Every row comes from one small tree of marks. Brackets hold a mark, then the marks that hang from it, in alphabetical order. Every link used is in the known rows. Which tree was each row made from?
Known rows:
{fupe {vimi {rozinip masif}}}: [-1.12  8.76 -2.90 -5.07 -5.12 -0.84 -3.67 -4.65  2.05  3.83 -0.37 -0.26
  1.74  1.52  1.09 -2.47  0.78  0.25 -0.96 -4.17 -3.62  2.73  0.86]
{masif rozinip}: [ 0.18  3.31  1.15 -5.88 -4.04  0.84 -3.20 -3.36  0.67  6.28  2.43 -1.19
  0.84  0.62  0.32 -0.07  0.87  0.99  0.13 -0.28 -2.65  2.33  1.03]
{fedibe {luzabog {fupe {vimi rozinip}} masif} {tosan marud}}: [ 3.14  6.44 -6.37 -0.29 -2.78  0.19 -4.27 -4.74 -2.66  3.79  2.08 -1.68
  2.88  3.93  2.94 -6.36  0.10  2.76 -0.08  1.17  2.29  2.55 -1.05]
{vimi fupe}: [-1.20  3.51  0.91 -5.71 -2.71  3.21 -2.91 -3.90 -0.11  5.95  3.42  0.27
  0.40  0.83 -1.56  1.80 -1.45 -0.39 -0.42 -2.01 -3.71  1.97  0.48]
{marud {tosan {fedibe {luzabog {fupe {vimi rozinip}}}}}}: [ 1.76  5.83  2.87 -4.68 -1.71  2.67 -2.55 -2.49 -2.79  6.92 -1.02 -0.07
  1.40  3.57 -0.47 -0.50  0.56  1.45 -1.48 -1.90  1.96  6.22  0.86]
{masif {rozinip {vimi fupe}}}: [-0.70  6.05  0.72 -4.62 -4.39  2.65 -3.63 -4.47 -0.06  3.53  1.86 -1.78
  0.05  2.18 -0.64 -0.39 -0.76  1.28 -1.05 -4.73 -1.72  3.94  1.11]
{tosan {fedibe {luzabog fupe {masif {rozinip vimi}}}} marud}: [ 0.64  5.18  2.49 -2.14 -1.90  0.92 -4.23 -3.72 -2.79  5.93  1.45 -1.67
  1.57  3.08  1.18 -4.25  1.30  3.98  0.28  0.36  4.86  5.59  1.59]
{tosan {fedibe luzabog} marud}: [-1.71  5.52  3.20 -6.37 -2.03 -0.21 -4.14 -0.74 -1.28  8.54  1.89  0.58
  1.09 -2.34  0.86 -0.56  2.60  3.83  0.96  1.01  2.78  1.37  0.21]
{fedibe {luzabog {masif {rozinip vimi}}} {tosan marud}}: [ 2.21  6.54 -5.95 -1.77 -2.44 -1.56 -3.45 -3.70 -0.67  2.60  1.43 -2.05
  0.61  0.94  3.40 -5.45  2.08  4.52  1.01  0.61  2.82  2.16 -0.14]
{rozinip vimi}: [ 0.02  6.56 -1.25 -5.17 -1.74  0.49 -2.61 -2.31  2.18  4.55  0.88  2.17
  0.08 -1.73 -2.69  0.34  1.31 -0.76 -0.60 -2.70 -4.15  1.09  2.26]
{fupe {luzabog masif}}: [ 0.88  1.00 -2.25 -4.23 -3.30 -0.12 -2.36 -3.05  2.09  5.07  1.26 -1.16
  1.49  0.72  0.13 -1.54  0.43  0.74  1.15 -0.25 -3.49  1.89  0.71]
{fedibe luzabog}: [ 0.21  4.46  1.47 -6.39 -2.80  0.86 -2.55 -2.54  0.80  5.64  1.86  1.35
 -0.50 -1.07 -0.31  1.50  1.94  0.72 -0.18  1.53 -1.75  1.08  0.59]
{marud tosan}: [ 1.03  2.21 -1.00 -5.59 -0.08  1.53 -0.94 -1.22  1.72  7.96  0.43  1.75
  0.32 -0.21 -1.50  2.08 -0.46 -1.32  0.02 -0.80 -4.32  2.22  2.40]
{marud {tosan {fedibe luzabog}}}: [ 0.56  3.48  3.24 -7.23 -0.06  1.36 -0.98 -0.78 -0.95  7.98 -0.36  1.42
 -0.51 -0.54 -0.88  2.62  2.04  1.45  0.37  0.10  0.52  3.60  1.14]
{luzabog fupe}: [ 0.77  2.89  2.22 -4.43 -1.55  2.40 -1.97 -3.68 -0.08  7.58  2.72  2.14
  1.59  0.82 -2.29  1.05 -0.14 -2.18 -0.55  0.79 -3.69  2.01  2.38]
{tosan {fedibe {luzabog {fupe vimi} {masif rozinip}}} marud}: [ 0.97  5.27  2.55 -3.36 -2.07  1.00 -5.78 -3.41 -1.66  6.94  2.15 -3.74
  1.68  3.97  2.61 -4.67  1.80  4.69  0.05  1.42  5.18  5.53 -0.65]
{tosan fedibe}: [-1.19  4.00  2.76 -7.67 -1.77  0.98 -2.74 -2.25 -0.78  7.44  1.83  1.28
  0.95 -1.58 -2.16  1.79  2.03  0.87  0.97 -0.50 -2.46  1.70  0.91]
{fupe luzabog {vimi rozinip}}: [ 0.25  6.17 -1.86 -4.95 -6.52 -0.88 -4.43 -2.23  1.80  4.20 -0.18 -2.58
  2.86  1.11  1.22 -3.27  1.30  1.98 -1.13 -4.42 -1.80  2.10 -0.35]
{fedibe {tosan marud}}: [ 0.05  5.82 -4.75 -4.21 -1.49 -0.98 -2.67 -1.90 -0.35  6.97  3.08  1.32
  2.35 -2.20  1.07 -2.10  1.59  1.32  1.19  0.73 -1.24 -1.08  0.08]
{masif {luzabog fupe} rozinip}: [-0.27  2.26  3.83 -2.04 -4.99  1.73 -3.00 -3.69 -2.13  5.83  2.23 -0.32
  1.72  3.73  0.90 -0.19  1.08  1.68 -0.01  0.34 -0.35  4.25  3.11]

Write each row's tree:
[-1.01  5.74  0.63 -2.76 -5.31 -0.20 -3.81 -2.19  0.06  2.70  0.20 -0.14
  0.38  1.20  0.69 -0.82  2.45  3.07 -0.11 -3.58 -0.93  3.36  3.38] => {masif luzabog {rozinip vimi}}
[ 0.44  5.03  2.80 -2.20 -4.87  1.29 -4.73 -3.19 -0.39  4.81  1.62 -1.50
  1.53  4.28  1.50 -1.61  1.97  2.48 -1.11 -1.22  0.16  4.48  1.66] => {masif {luzabog {fupe vimi}} rozinip}
[ 2.09  6.69  2.89 -4.94 -1.88  1.95 -3.34 -3.12  0.80  5.60  1.58  0.70
  0.14  1.37 -0.44 -0.15  2.15  0.20 -1.76  1.25 -0.51  2.66 -0.05] => {fedibe {luzabog {fupe vimi}}}
[ 2.45  0.58  2.54 -4.12  1.48  2.89 -0.41 -3.33 -2.48  7.77  0.44  1.14
  0.19  3.49 -1.59  1.21 -0.18  0.26  0.75  2.40  0.48  5.86  1.98] => {marud {tosan {fedibe {luzabog fupe masif}}}}
[ 1.54  1.49  4.83 -4.53 -2.52  2.38 -2.78 -5.40 -3.34  6.03  2.31 -2.06
  0.57  4.12  0.40 -1.05  1.26  2.40  0.95  2.81  2.02  5.97  0.64] => {tosan {fedibe {luzabog fupe {masif rozinip}}}}
[-0.15  0.58 -0.12 -3.82 -5.70  2.03 -3.28 -5.35  0.11  4.05  2.47 -5.26
  1.53  4.70  1.97 -2.33 -1.79  2.39  0.66 -2.22 -1.04  4.69 -0.37] => {vimi {fupe {luzabog {masif rozinip}}}}
[-1.60  3.12  0.13 -4.15 -7.45  1.89 -3.02 -4.22 -1.51  4.37  1.75 -2.43
  2.77  2.48  0.70 -1.31 -2.17  1.71 -0.73 -5.00 -1.61  3.21  0.21] => {vimi {fupe luzabog} rozinip}
[ 0.90  0.61 -1.04 -4.07 -5.04 -0.43 -2.83 -3.89  1.63  4.72  1.53 -3.91
  1.83  2.76  1.95 -2.72  0.28  2.18  0.98 -0.50 -1.77  3.46  0.58] => {fupe {luzabog {masif rozinip}}}
[ 1.28  5.92 -0.41 -3.42 -4.05  2.23 -4.20 -4.14 -0.67  5.47  1.60 -0.04
  2.71  2.83 -1.12 -1.84 -0.63 -0.71 -1.66 -2.37 -2.80  3.04  1.09] => {luzabog {fupe {vimi rozinip}}}
[ 0.22  2.62  2.47 -3.08 -0.45  1.42 -3.48 -3.00 -2.81  8.10  2.98  0.21
  1.76  1.62  0.12 -1.86  0.48  2.60  1.10  2.99  2.95  3.46  1.02] => {tosan {fedibe {luzabog fupe masif}} marud}
[ 0.84  3.83  1.50 -4.15 -1.10  3.26 -2.18 -3.87 -2.33  3.50 -0.43 -2.77
 -1.37  4.63  0.12 -0.22 -0.92  3.20  0.14 -3.20  2.24  7.74  1.11] => {marud {tosan {fedibe {luzabog {masif {rozinip {vimi fupe}}}}}}}
[ 1.73  4.30 -5.82 -2.84 -1.07 -0.91 -2.80 -3.10 -0.63  4.80  2.96  0.03
  0.83 -0.15  2.55 -3.08  1.34  2.98  1.86  3.27  0.70  0.15 -0.77] => {fedibe {luzabog masif} {tosan marud}}
[ 1.36  1.13  0.49 -5.74  0.81  1.65 -1.23 -1.93 -0.81  6.52 -0.13  0.43
 -1.18  1.36 -0.79  1.56  0.65  1.57  1.47  1.33 -0.34  4.56  1.30] => {marud {tosan {fedibe {luzabog masif}}}}
[ 0.72  6.45 -3.23 -4.42 -1.77 -1.12 -2.49 -1.97 -0.81  6.23  2.51  1.09
  1.15 -2.14  2.29 -2.11  2.80  2.67  1.06  2.22  1.55 -0.49 -0.72] => {fedibe luzabog {tosan marud}}
[-2.50  8.45 -2.27 -3.03 -6.62 -1.38 -4.25 -3.71  0.79  2.20 -0.95  0.09
  1.73  2.60  2.67 -2.30  1.72  2.27 -0.55 -4.69 -2.05  3.22  2.16] => {fupe {vimi {rozinip {masif luzabog}}}}
[ 2.14  3.78 -3.50 -1.84 -3.24  2.24 -4.47 -5.31 -0.62  4.37  1.84 -1.14
  2.33  4.83 -1.05 -2.91 -1.72 -0.58 -0.95 -1.23 -3.50  3.89  1.09] => {luzabog {fupe {vimi rozinip}} masif}
